Known rows, with every step that occurs:
vataf -> gonoz -> kula -> vemapa -> bevas: |  17 |  11 | -35 |   2 |  10 | -10 | -11 | -38 |  -9 |  18 | -33 |   9 | -35 |  12 | -15 |  -2 |  29 | -29 | -22 |
vemapa -> gonoz -> gipob: | -16 |   5 | -12 | -16 |  -8 |  -9 |   7 |  -8 |   6 | -14 |  21 | -10 |  18 | -15 |  -1 |   8 |  -6 |  11 |   5 |
vataf -> vemapa -> gonoz: |   0 |  17 | -12 | -17 |   4 |   9 |  -7 |  -2 |   9 |   4 |  12 |  -8 |   1 |   5 |  15 | -18 | -19 |   7 |   6 |
vemapa -> bevas -> gonoz -> kula -> vataf: |   3 |  13 |  11 | -19 |   7 |  -1 |   2 |  36 |   7 |  26 |  -5 |   0 |   0 |   4 | -13 | -16 |  15 |  -4 |  27 |
gipob -> vataf -> bevas -> gonoz: | -13 | -18 |  11 |  31 |  -5 |  23 |   0 | -17 |   0 |  17 | -14 |   4 |   0 |   7 |  28 |   9 | -29 |  28 |  -7 |
gipob -> vemapa -> bevas: |  11 |   9 |  16 | -13 |   5 |  19 | -22 |  -1 |  17 |  12 | -17 |   2 | -10 | -32 |  -2 | -18 |  14 |  -3 |  -4 |
bevas -> gonoz -> gipob: | -10 |  -1 |   5 |  17 | -13 |  -6 |  21 |  23 |   0 | -18 |  81 |  11 |  17 |   4 |   5 |  10 |  -1 |   4 |  30 |
kula -> vataf: | -47 |  14 |  15 |   4 |  16 |   3 | -34 |   8 |   0 | -19 | -47 |   8 |  -1 | -21 | -31 |   8 |  -6 | -24 |  36 |
kula -> vemapa -> bevas -> gonoz -> gipob -> vataf: |  27 |  -3 | -10 | -11 | -14 | -14 |  29 |  -2 |  -4 |   2 |   5 |  -1 |  11 | -20 |  -7 |  16 |  11 |  20 |  26 |
gipob -> vataf -> gonoz -> kula -> vemapa: |  -1 | -13 | -14 |  20 |   4 | -28 |  -7 | -53 | -19 |   0 | -43 |   6 | -23 |  10 |  -5 |  11 |   6 |  -9 | -33 |
gonoz -> kula: | -32 |  10 | -15 |  19 |   8 | -22 |  -5 |  -2 |   4 | -12 |  28 |  13 |  -7 |  10 | -11 | -15 |   3 | -15 |  -9 |
vataf -> gonoz -> gipob -> vemapa: |  23 | -24 |  27 |  13 | -10 |   4 | -13 | -13 | -10 | -22 |  19 |  -3 |  -1 |  -6 |   6 |  18 |  19 | -10 | -34 |
kula -> vemapa -> gonoz: | -15 |  17 | -17 |  -4 |   4 |   2 |   5 | -27 |   0 |   5 | -39 |  16 | -18 | -20 |  -3 |  -9 |  -6 | -16 |  17 |
vemapa -> gonoz -> kula -> vataf -> bevas: |  -9 |  -9 |   1 | -10 |  12 |  13 |   0 |  -8 |  -3 |  19 | -80 |  -5 | -11 |  10 |  -1 |  -6 |  -9 |  -9 | -36 |
gonoz -> gipob: | -29 |   3 | -12 |  13 |  -3 | -17 |  -4 |   2 |   0 | -40 |  37 |   5 |  15 | -11 | -19 |  15 |   2 | -10 |  12 |
gonoz -> kula -> vataf -> vemapa: |  -5 |   7 |   1 |  -3 |  16 | -15 |  -7 |  35 |  -7 | -17 |  -5 |   0 |   0 |  22 | -22 | -14 |   3 | -25 |   2 |
vemapa -> gonoz: | -32 |  16 |  -7 | -12 |   3 |   7 | -14 | -21 |  14 |   8 |  -7 |  -1 |  -1 | -18 |   9 | -10 | -17 |   6 |  11 |
bevas -> gonoz -> gipob -> vataf: |  -9 | -12 |  13 |  10 | -17 | -17 |  17 |   8 |   1 | -16 |  52 |  -6 |  28 |  -7 |   9 |  18 | -13 |  33 |  20 |
vataf -> bevas -> gonoz -> gipob -> vemapa: |  37 | -33 |  34 |  31 | -16 |  29 |  32 |  21 |  -6 |  -2 |  37 |  12 |   3 |   9 |  29 |   7 |   2 |   1 | -27 |

Rows:
|  29 |   6 |  33 |  -8 |  -6 |  29 |   2 |  22 |  17 |  29 |  23 |   6 |  -8 | -19 |  20 | -24 |  11 |  12 |  13 |
gipob -> vemapa -> bevas -> gonoz
|  38 |   8 |   8 | -31 |  -3 |   7 |  10 |  59 |  -1 |  -4 |  29 | -15 |  23 |   6 | -12 |   6 |  12 |   3 |  43 |
kula -> vataf -> vemapa -> bevas -> gonoz -> gipob
|   0 | -25 |   2 |  31 |  -5 |   2 |  19 | -12 |  -2 |  20 |   3 |   3 |  -3 |  28 |  28 |  -6 | -19 |  25 | -35 |
gipob -> vataf -> bevas -> gonoz -> kula
|  -2 | -23 | -11 |  -9 | -11 |   4 |   6 | -36 |  -1 |  -1 | -44 | -24 |  18 | -10 |  15 |  23 | -24 |  38 | -39 |
vemapa -> gonoz -> gipob -> vataf -> bevas
|  42 | -12 |  13 | -14 |  -8 |  10 | -20 | -12 |   1 |  -2 |  -3 | -16 |  -1 | -15 |   1 |  14 |  32 |   1 | -31 |
vataf -> gonoz -> gipob -> vemapa -> bevas
|  10 |   9 | -22 | -16 |   4 | -11 |  14 |   3 |   7 |  10 |  34 |  -9 |  -1 |  26 |  16 | -32 |  -8 |   5 | -24 |
vataf -> vemapa -> gonoz -> kula
|  15 |   5 | -17 | -23 |  -7 |  -7 |  14 |  11 |   2 | -19 |  42 | -16 |  20 |   7 |   8 |  -1 |  -9 |  11 |  -2 |
vataf -> vemapa -> gonoz -> gipob
| -37 |   6 |   8 |   3 |  15 | -19 | -12 |  14 |  -3 | -15 | -29 |   8 |  -4 |   0 | -31 |  -6 |   5 | -25 |   8 |
gonoz -> kula -> vataf
|  27 |  10 | -17 |  -3 | -10 |  -3 |  30 |  14 |  -3 |  -2 |  32 |  15 |  -1 |  -9 | -13 |   8 |  24 |  -9 |  38 |
kula -> vemapa -> bevas -> gonoz -> gipob
| -19 |   9 | -14 | -11 |   3 | -13 |   6 | -12 |  11 |  12 |  11 |  -1 |  -5 |   4 |   7 | -24 |  -7 |   3 | -18 |
vemapa -> gonoz -> kula
|  22 |  19 |  14 | -25 |   8 |  23 |  -9 |  47 |   6 |  18 |   2 |  -5 |   5 |   4 |  -4 | -12 |   2 |   1 |  49 |
kula -> vataf -> vemapa -> bevas -> gonoz
| -31 |   4 |  19 |   5 |  14 |  10 | -51 | -17 | -10 |  -8 | -60 |  -1 | -11 |  -8 | -19 |  25 |  -1 | -24 |  16 |
kula -> vataf -> gonoz
| -17 |  -2 | -12 |  21 |   6 | -13 | -23 | -28 |  -5 |  -2 |  13 |   4 | -17 |  25 |   0 |   0 |   7 | -17 | -29 |
vataf -> gonoz -> kula
|   1 | -20 |  20 |  20 |  -4 |  21 |  14 |  28 | -14 | -11 | -10 |   6 |  10 |  10 |  -6 |  27 |  -3 | -11 |  12 |
kula -> vataf -> bevas -> gonoz -> gipob
|  15 | -24 |  -5 |  38 |  -4 |  -3 |  38 | -22 | -16 |  19 | -24 |  21 | -21 |  25 |  19 |  -2 |  -8 |   2 | -29 |
gipob -> vataf -> bevas -> gonoz -> kula -> vemapa
|   8 |  15 | -18 | -23 |   7 |  -1 | -26 |  -9 |  11 |   4 | -18 | -23 |   9 | -11 |  -2 |  -7 |  -9 |  29 |   6 |
gipob -> vataf -> vemapa -> bevas
